Each row was made from one walk, in order. Every step used is in the known rows, and no mark comes twice. Write each row's walk.
Known rows
V-K-A: [-1.277  2.291  3.911 -4.450  1.723 -4.216 -0.241  0.716  0.063 -0.145
  0.793  2.782  1.742 -3.079 -0.240 -1.800  1.971  0.126 -3.467  0.265]
F-A-K-Y: [-3.632 -1.910  5.224 -5.282  2.516  2.848  0.589 -1.616  2.390  1.134
  2.727  2.206  2.470 -0.562  2.100 -2.200  5.960 -4.087 -1.028  0.639]
Y-K-F: [ 0.881  0.284  2.310 -4.348  1.492 -2.187  3.457 -0.769  0.521 -0.291
 -0.922  5.136  2.318 -3.275  1.772 -6.030  2.871 -3.454  1.334 -0.787]
Y-K-V: [ 0.100  0.370 -1.217 -3.308  2.245  0.922  0.062 -2.055 -0.535  0.347
 -0.233  4.082  1.938 -4.753  1.865 -3.689  2.460 -3.085  1.146 -1.030]
J-K-B: [-0.451  5.398  2.261 -4.308  0.763  0.029 -2.183 -0.718  4.108 -2.078
 -3.612  6.450 -0.373 -4.546  1.226 -3.026  2.791 -3.270  0.096 -0.605]
F-A-K-V: [-2.891  0.881  3.173 -4.260  1.267  2.900 -0.332 -0.343  3.409  0.983
  1.859  2.386  2.729 -2.757  2.060 -1.416  1.923 -2.461  0.302 -0.209]
J-A-K-F: [-0.994  2.311  6.027 -4.174  1.435 -2.177 -0.655  2.606  1.527 -0.416
  1.534  4.010  2.987 -3.974  2.105 -2.619  2.564 -3.395  1.024 -0.565]
F-K-A-J: [-1.325  1.632  5.997 -5.147  1.483 -1.610 -0.315  3.787 -1.734 -1.758
  2.503 -0.733  0.790  0.062  1.407  1.779  3.925 -1.551 -0.554  0.426]
A-J: [-0.815  2.173  4.503 -0.880  0.689  0.075  0.837  1.537 -2.049 -2.861
  0.730 -2.459  0.496  1.128  0.631  1.309  4.168 -1.302 -1.339  1.181]
F-A-J-K: [-2.446 -0.579  4.440 -4.737  0.904  0.452 -1.184 -0.908 -0.568 -3.378
  1.377  2.069 -0.873  0.086 -3.201  1.249  4.769 -1.402 -1.765  0.976]
F-A-N: [-1.792 -0.560  5.270 -3.456 -3.700 -0.226  0.265  2.172  0.998  2.953
  3.138  0.540  3.599  2.331 -1.638  0.129 -1.065 -4.916  0.295  0.999]
B-K: [-0.676  1.985  2.279 -1.556  1.887 -0.355 -0.512 -0.704 -0.434 -0.042
 -1.645  0.530 -1.558 -0.123 -6.697 -2.291  5.715 -1.573  0.279 -0.689]
J-A-N: [-0.404  1.465  4.465 -2.208 -2.519 -2.702 -4.345  4.280 -2.546  1.955
  3.485  1.390  3.405 -0.891 -1.545  1.597 -0.928 -5.606  0.967  0.134]
N-A-J: [-1.688  3.050  5.276 -2.612  0.509 -0.455 -0.133  1.689 -4.898 -2.110
  2.128 -2.550  1.283  0.545 -1.934  0.337  2.284 -1.172 -3.920  1.577]
J-K-F: [-0.543  1.162  3.549 -3.905  0.029 -1.480 -0.630 -1.221  1.661  0.491
 -1.566  7.958  0.533 -3.225  0.590 -4.585  3.193 -2.749  1.495  2.348]
V-K: [ 0.265 -0.286  2.904 -3.784  1.067 -3.331  1.575 -1.860 -0.266 -1.186
 -0.092  0.508  1.790  0.062 -1.476 -2.602  4.250  0.581 -5.131 -0.888]
J-A: [-2.390  0.719  3.589 -3.537  0.631 -2.164 -5.321  1.236 -0.985  1.146
  0.854  2.333  2.742 -2.010 -0.681 -1.570 -1.166 -1.922 -0.533 -2.205]
A-N: [ 0.573  1.515  3.507 -0.459 -2.809 -1.144 -0.702  2.890 -1.996  1.508
  2.130  0.182  2.215  1.542 -0.521  0.300  0.705 -4.810  0.779  1.846]
B-K-F-A: [-3.480 -0.085  6.260 -6.419 -0.793  0.122  2.461 -1.096  5.504  3.339
 -0.764  4.428  2.228 -1.027 -3.576 -4.452  1.979 -2.716  1.317 -0.203]
F-A-K: [-2.847 -0.621  5.032 -4.333  1.771  1.002  1.228  0.625  2.190 -1.743
  2.801 -1.216  1.829  1.925 -0.502 -1.140  2.654 -1.098 -2.053 -2.250]

Which walk is each row?
[-1.317  2.250  3.929 -3.058  2.554 -0.436 -0.744  1.218 -3.599 -2.391
  3.222 -1.580  1.285  0.561 -2.098 -2.040  2.516 -0.914 -4.250 -1.072]  N-A-K
[-0.883  3.509  5.784 -3.377  1.819 -3.039  1.281  2.540 -1.899 -3.557
  1.968 -1.010  0.855 -2.184 -0.023  2.370  5.042 -0.339 -3.519  1.713]  V-K-A-J
[ 0.972  4.541  1.040 -4.669  2.206 -0.665  1.898 -0.172  3.162 -2.818
 -2.977  3.657  1.435 -4.559  2.425 -4.393  2.524 -3.977 -0.016 -3.739]  Y-K-B
[-3.287 -1.818  4.796 -5.731  1.727  2.442 -1.179 -2.886  0.240 -0.234
  1.595  4.766  0.272 -2.083 -0.012 -0.201  7.648 -4.303 -0.669  3.191]  F-A-J-K-Y
[-0.067  2.890  4.020 -7.309  0.166 -0.447 -0.260  0.816  5.160  0.517
 -2.557  3.562  2.130 -1.051  3.769 -4.071  1.921 -3.329  0.591 -3.207]  F-K-B
[-0.813  1.738  1.153 -3.988  3.260 -2.693 -0.015  0.961 -1.898 -1.297
  1.000  3.143  0.947 -3.577  0.258 -2.894  1.080 -1.772 -0.205 -1.735]  Y-K-A
[-2.936  0.877  7.723 -4.921 -0.930  0.387  3.199  1.314  2.734 -0.408
  1.151  0.491  2.810  0.027  1.026 -0.220  2.546 -2.353 -0.209  1.573]  K-F-A-J
[-0.287  1.940  4.981 -3.614  0.280 -1.294  0.483  0.162  0.268 -1.843
 -0.575  5.705  0.064 -3.309  0.656 -1.752  5.268 -2.983  1.094  3.283]  A-J-K-F
[-1.455  1.460  4.265 -3.055  3.047 -1.520 -3.383  2.590 -1.440 -2.794
  3.164 -0.430  1.676 -1.356 -0.526  0.262  2.759 -1.820 -1.556 -3.060]  J-A-K
[ 0.084  0.999  5.077 -4.582 -2.078 -2.920 -1.931  4.959 -1.740  2.616
  3.881  1.986  2.526  0.581  0.213  0.761  0.405 -5.090  1.661  1.084]  F-K-A-N
[ 0.491  5.331  3.655 -5.029  0.684 -2.145  1.742 -0.454  5.077 -1.689
 -3.267  3.244  2.186 -4.000  1.941 -3.339  3.303 -1.935 -3.393 -1.772]  V-K-B
[-2.626  1.467  7.752 -4.994 -0.119  0.375  3.421  1.223  2.530 -0.716
  0.707  0.292  1.321 -0.696 -2.704  0.281  5.030 -2.745  0.355  1.315]  B-K-F-A-J
[-0.487  2.979  3.656 -3.028  3.097 -1.844  1.409  2.850 -3.480 -4.424
  2.157 -0.754  0.258 -2.686  0.429  1.554  4.389 -2.060 -0.943  0.062]  Y-K-A-J
[-1.860  0.109  4.270 -6.719  1.315 -2.441 -2.350  2.119  0.326  2.130
  1.444  3.131  1.681 -0.144  1.597 -2.559  0.546 -1.232  0.285 -1.219]  F-K-A
[-2.226  2.517  2.459 -3.548  1.907 -1.892 -4.127  0.528 -0.787 -0.561
  0.278  6.086 -0.765 -3.528 -0.937 -1.552  1.323 -1.084 -0.092  1.463]  J-K-A
[-2.166  0.267  8.054 -6.146 -0.473 -1.220  4.463  0.687  2.635 -1.388
  1.517  0.187  3.035 -0.564 -0.049  0.055  4.239 -1.682 -2.491  1.297]  V-K-F-A-J
[-0.164  2.371  5.105 -2.803  1.084 -0.966  2.182  1.514  2.137 -0.710
  0.372  3.028  2.091 -1.888  2.853 -3.618  3.826 -2.764  0.819  0.820]  A-K-F
[-0.118  4.232  4.366 -1.426 -1.197 -2.343 -1.596  4.590 -2.014  1.558
  2.419  1.778  0.458 -1.878 -4.539  1.682  2.502 -5.267  2.080  2.342]  B-K-A-N
[ 0.325  0.994  4.996 -4.729 -0.090 -3.709  3.261 -1.007  2.530  0.863
 -1.143  4.742  3.145 -2.787  1.312 -4.967  3.671 -1.493 -1.911  1.109]  V-K-F
[-1.762  2.588  2.457 -3.237  2.217  0.950 -4.000  1.289  0.422  0.164
  2.191  3.011  2.569 -5.351  2.098 -0.289  1.996 -3.032  0.651 -0.689]  J-A-K-V
[-1.512  4.965  5.317 -1.912  2.359 -1.148 -0.032  3.405 -2.145 -2.819
  1.013 -0.984 -1.293 -2.299 -3.374  2.594  5.965 -1.787 -0.040  1.706]  B-K-A-J
